What can hang from each mark
K861: K155 K376 K601 K888
K936: K601 K888 K893
K888: K861 K936
K155: K861
K601: K861 K936
K893: K936

Known rows, with every way that one mark hangs from another
K861[K376 K601 K888[K936]]: [ 0.40 -0.54  3.26  1.87  0.46 -1.23 -0.59  0.14 -0.30  3.96 -2.83 -0.57
 -0.82  0.25  0.14 -1.83]
K155[K861]: [ 0.23  0.34 -4.35  1.64  0.59  1.26 -2.43 -0.19  0.89  6.53 -0.73  1.78
 -1.82  0.36  1.22  0.47]
K861[K155 K376 K601]: [-0.12  0.88  1.18  0.24  0.92  0.79  0.51  1.42  0.82  6.42 -0.35 -0.71
 -0.42  0.44 -0.08 -1.33]
K936[K888]: [-0.33 -0.39 -3.30 -0.61  1.62  1.54 -2.38 -0.93  0.69  0.21 -0.66  1.90
 -0.33  0.54  1.99 -0.48]
K888[K936[K601[K861[K155]] K893]]: [-0.13  1.19 -2.07 -0.93  0.96  1.70  0.46 -0.56 -1.26 -5.04  3.24  0.31
  1.25 -0.60 -1.00 -0.14]
K936[K601 K893]: [-0.98  0.82 -5.50 -1.01  3.37  2.60 -1.05 -2.01  1.68 -2.19 -0.15  1.62
  0.81 -1.82 -0.29  0.46]
K155[K861[K601 K888[K936]]]: [ 0.75 -0.49  0.66  4.08 -0.23 -1.24 -2.36  0.32 -1.23  3.35 -1.15 -0.09
 -1.87  1.49  0.30 -0.76]
K893[K936[K601 K888[K861[K155 K376]]]]: [-0.25 -3.38  0.70 -0.44 -0.45 -1.21  0.86 -0.54 -0.70  0.08  2.01 -0.55
  1.68  0.79  0.10  0.39]
K861[K376 K601 K888]: [ 0.06 -0.28  1.47  0.68  0.79 -0.93  0.11  0.56  2.02  5.09 -3.14 -0.31
 -1.18  0.20 -0.31 -0.93]
K601[K861[K888] K936]: [ 0.41 -1.53 -1.21 -0.46 -1.81  0.15  0.88 -0.81  2.32 -0.62 -1.60  1.19
 -1.58  0.55 -0.21  0.24]
K936[K888[K861]]: [ 0.19 -0.63 -2.47  0.67  0.38  0.68 -1.64  0.37 -0.66 -0.46  0.08  2.10
 -0.62  0.63  2.13  0.32]
K861[K155 K601 K888[K936]]: [ 0.30  0.31  2.98  2.30  0.49 -0.10 -2.16  0.85 -1.31  0.63  1.00 -1.58
 -0.79  1.85  0.38 -2.62]
K936[K601[K861[K376]] K888]: [ 0.17 -1.76 -2.24 -1.33  0.35 -0.17  2.14 -0.45  1.30 -1.70 -0.42  1.83
  0.96 -0.21 -0.97  0.99]
K601[K861[K155 K376 K888] K936[K893]]: [-0.24  0.15  1.63 -3.37 -2.79 -1.09  2.05 -0.52  2.25 -4.00 -0.31 -1.54
  0.15 -0.26 -1.07  1.50]
K888[K861[K155 K376 K601] K936[K893]]: [ 0.05  1.76  2.93  0.77 -0.17 -0.32  0.63  1.57 -2.85  0.54  0.76 -1.07
  0.43 -0.60  0.31 -0.26]
K888[K936[K601[K861[K155 K376]] K893]]: [-0.08  0.90 -0.11 -1.61  0.17  0.47  1.71 -0.42 -0.77 -3.15  2.09 -0.40
  1.71 -1.20 -1.51  0.33]
K601[K861[K376] K936[K888 K893]]: [-0.45 -0.70 -1.64 -4.09 -1.60 -0.15  2.58 -1.74  1.32 -5.06 -2.45  1.36
  0.83 -1.34  0.10  2.39]
K861[K376 K601]: [-0.05  0.29 -0.57  0.56  1.59  0.95  0.74  0.58  1.34  7.69 -2.98  1.00
 -0.89 -0.65  0.13 -0.98]

Rows
[ 0.31 -0.98  2.79  1.59 -1.93 -0.08  2.24  1.49 -0.23  2.88 -0.36 -0.46
 -0.48  0.47 -0.36  0.08] => K888[K861[K155 K376 K601[K936]]]
[ 0.13  1.72  0.69 -1.50 -0.76 -0.11 -0.91  0.07 -0.81 -4.12  2.10 -1.07
 -0.23  0.46  0.20 -0.51] => K601[K861[K155 K888[K936[K893]]]]
[ 0.54 -0.82  1.74  2.36 -0.14  0.07 -0.17  0.64 -2.10  0.42  2.59 -0.27
  0.96  0.21 -0.28 -0.73] => K888[K861[K155 K376] K936[K601]]
[-0.67  0.53 -3.66  0.15  3.09  2.28 -1.75 -2.46 -0.69 -3.40  0.24  1.41
  1.15 -1.76  0.10 -0.41] => K888[K936[K601 K893]]
[-0.18  0.89 -1.13  1.11  1.09  1.34 -1.28 -0.23 -2.51 -5.39  3.68  0.00
  1.32 -0.59  0.02 -0.06] => K888[K861[K155] K936[K601 K893]]
[ 0.42  0.91 -0.18 -1.68 -0.92  0.68  1.50  1.52  1.21  5.60  0.77  0.19
 -0.67  0.29 -0.15 -0.32] => K601[K861[K155 K376]]
[-0.37  0.46  1.84 -0.38 -1.45  0.00  2.48  0.74 -0.20 -1.11 -0.39 -0.86
  0.33 -0.87 -0.54  1.22] => K888[K861[K155 K376 K601[K936[K893]]]]
[-0.03  1.45 -2.10  0.69  0.92  1.47 -1.82 -0.35 -2.22 -0.62 -0.12  1.59
 -0.37 -1.34  1.84 -0.02] => K888[K861 K936[K893]]
[ 0.56  0.32  1.81 -1.46 -1.75 -1.15  0.80  1.46  1.93  2.83  0.67 -1.09
 -0.94  1.13 -0.50 -0.30] => K601[K861[K155 K376 K888]]
[ 0.02  0.68  0.49  0.37 -0.90 -2.10 -2.33 -1.26 -0.25  0.61 -1.76 -0.78
 -0.44 -0.58  0.54  1.18] => K155[K861[K376 K888[K936[K893]]]]
[-0.67  0.23 -2.39 -0.75  1.07  0.72 -0.96 -0.14 -0.88 -9.17  3.71  0.12
  1.85  0.22  0.17  1.39] => K936[K601 K888[K861[K155]] K893]
[-0.26  0.57  0.13 -2.54 -0.31 -1.17  1.78 -0.02  2.18 -4.53  1.59 -1.41
  1.10 -0.41 -2.26  1.15] => K936[K601[K861[K155 K376 K888]] K893]
[-0.11 -1.05  1.91  1.11 -0.75  0.24 -0.35 -0.06  1.31 -1.04 -0.12 -1.41
 -0.90  1.75 -0.43 -1.16] => K861[K155 K601[K936] K888]
[ 0.36  0.87  0.06  2.30  0.36  1.22  0.03  2.66 -0.96  3.84  1.70  0.18
 -1.20  1.10  0.46 -1.00] => K888[K861[K155 K601]]
[-0.53 -0.04 -1.70  0.38  2.19  0.46 -2.44 -2.44  0.06 -6.10 -0.01  0.15
  0.89 -0.90 -0.29 -0.44] => K861[K888[K936[K601 K893]]]
[ 0.08 -2.38  0.15  1.31 -1.83 -1.34  0.84 -0.80  0.34  1.18 -2.97  0.65
 -0.34  0.75  0.05  1.83] => K155[K861[K376 K601[K936[K888]]]]
[ 0.78 -0.77  2.70  3.31 -0.98 -2.52 -1.02  0.41 -0.78  5.13 -2.44 -0.75
 -1.41  0.87 -0.14 -0.32] => K155[K861[K376 K601 K888[K936]]]
[ 0.00  1.19 -0.09 -0.05  0.10  0.17 -0.47 -0.20 -1.79  1.33 -1.32  0.96
  0.09 -1.97  1.34  0.48] => K888[K861[K376] K936[K893]]
[-0.04 -2.22  2.78 -0.11 -0.99 -1.64  1.53  1.19 -1.48  3.97  0.20 -0.97
  0.33  1.20  0.83 -0.40] => K893[K936[K888[K861[K155 K376 K601]]]]
[ 0.57 -0.29  0.10 -1.17 -1.00 -1.07  1.14  0.61  2.40  4.13 -2.03  0.54
 -1.42 -0.01 -0.33  0.11] => K601[K861[K376 K888]]
[-0.52  0.22 -1.34 -3.51  0.13 -0.19  2.11 -0.42  0.82 -7.03  2.20 -0.27
  2.25 -0.40 -1.34  1.73] => K936[K601[K861[K155 K376]] K888 K893]
[-0.33  1.46  4.11 -0.32  0.25 -1.32 -0.70  0.22 -0.80 -1.39 -0.25 -2.62
  0.51  0.05 -0.28 -1.12] => K861[K155 K376 K601 K888[K936[K893]]]
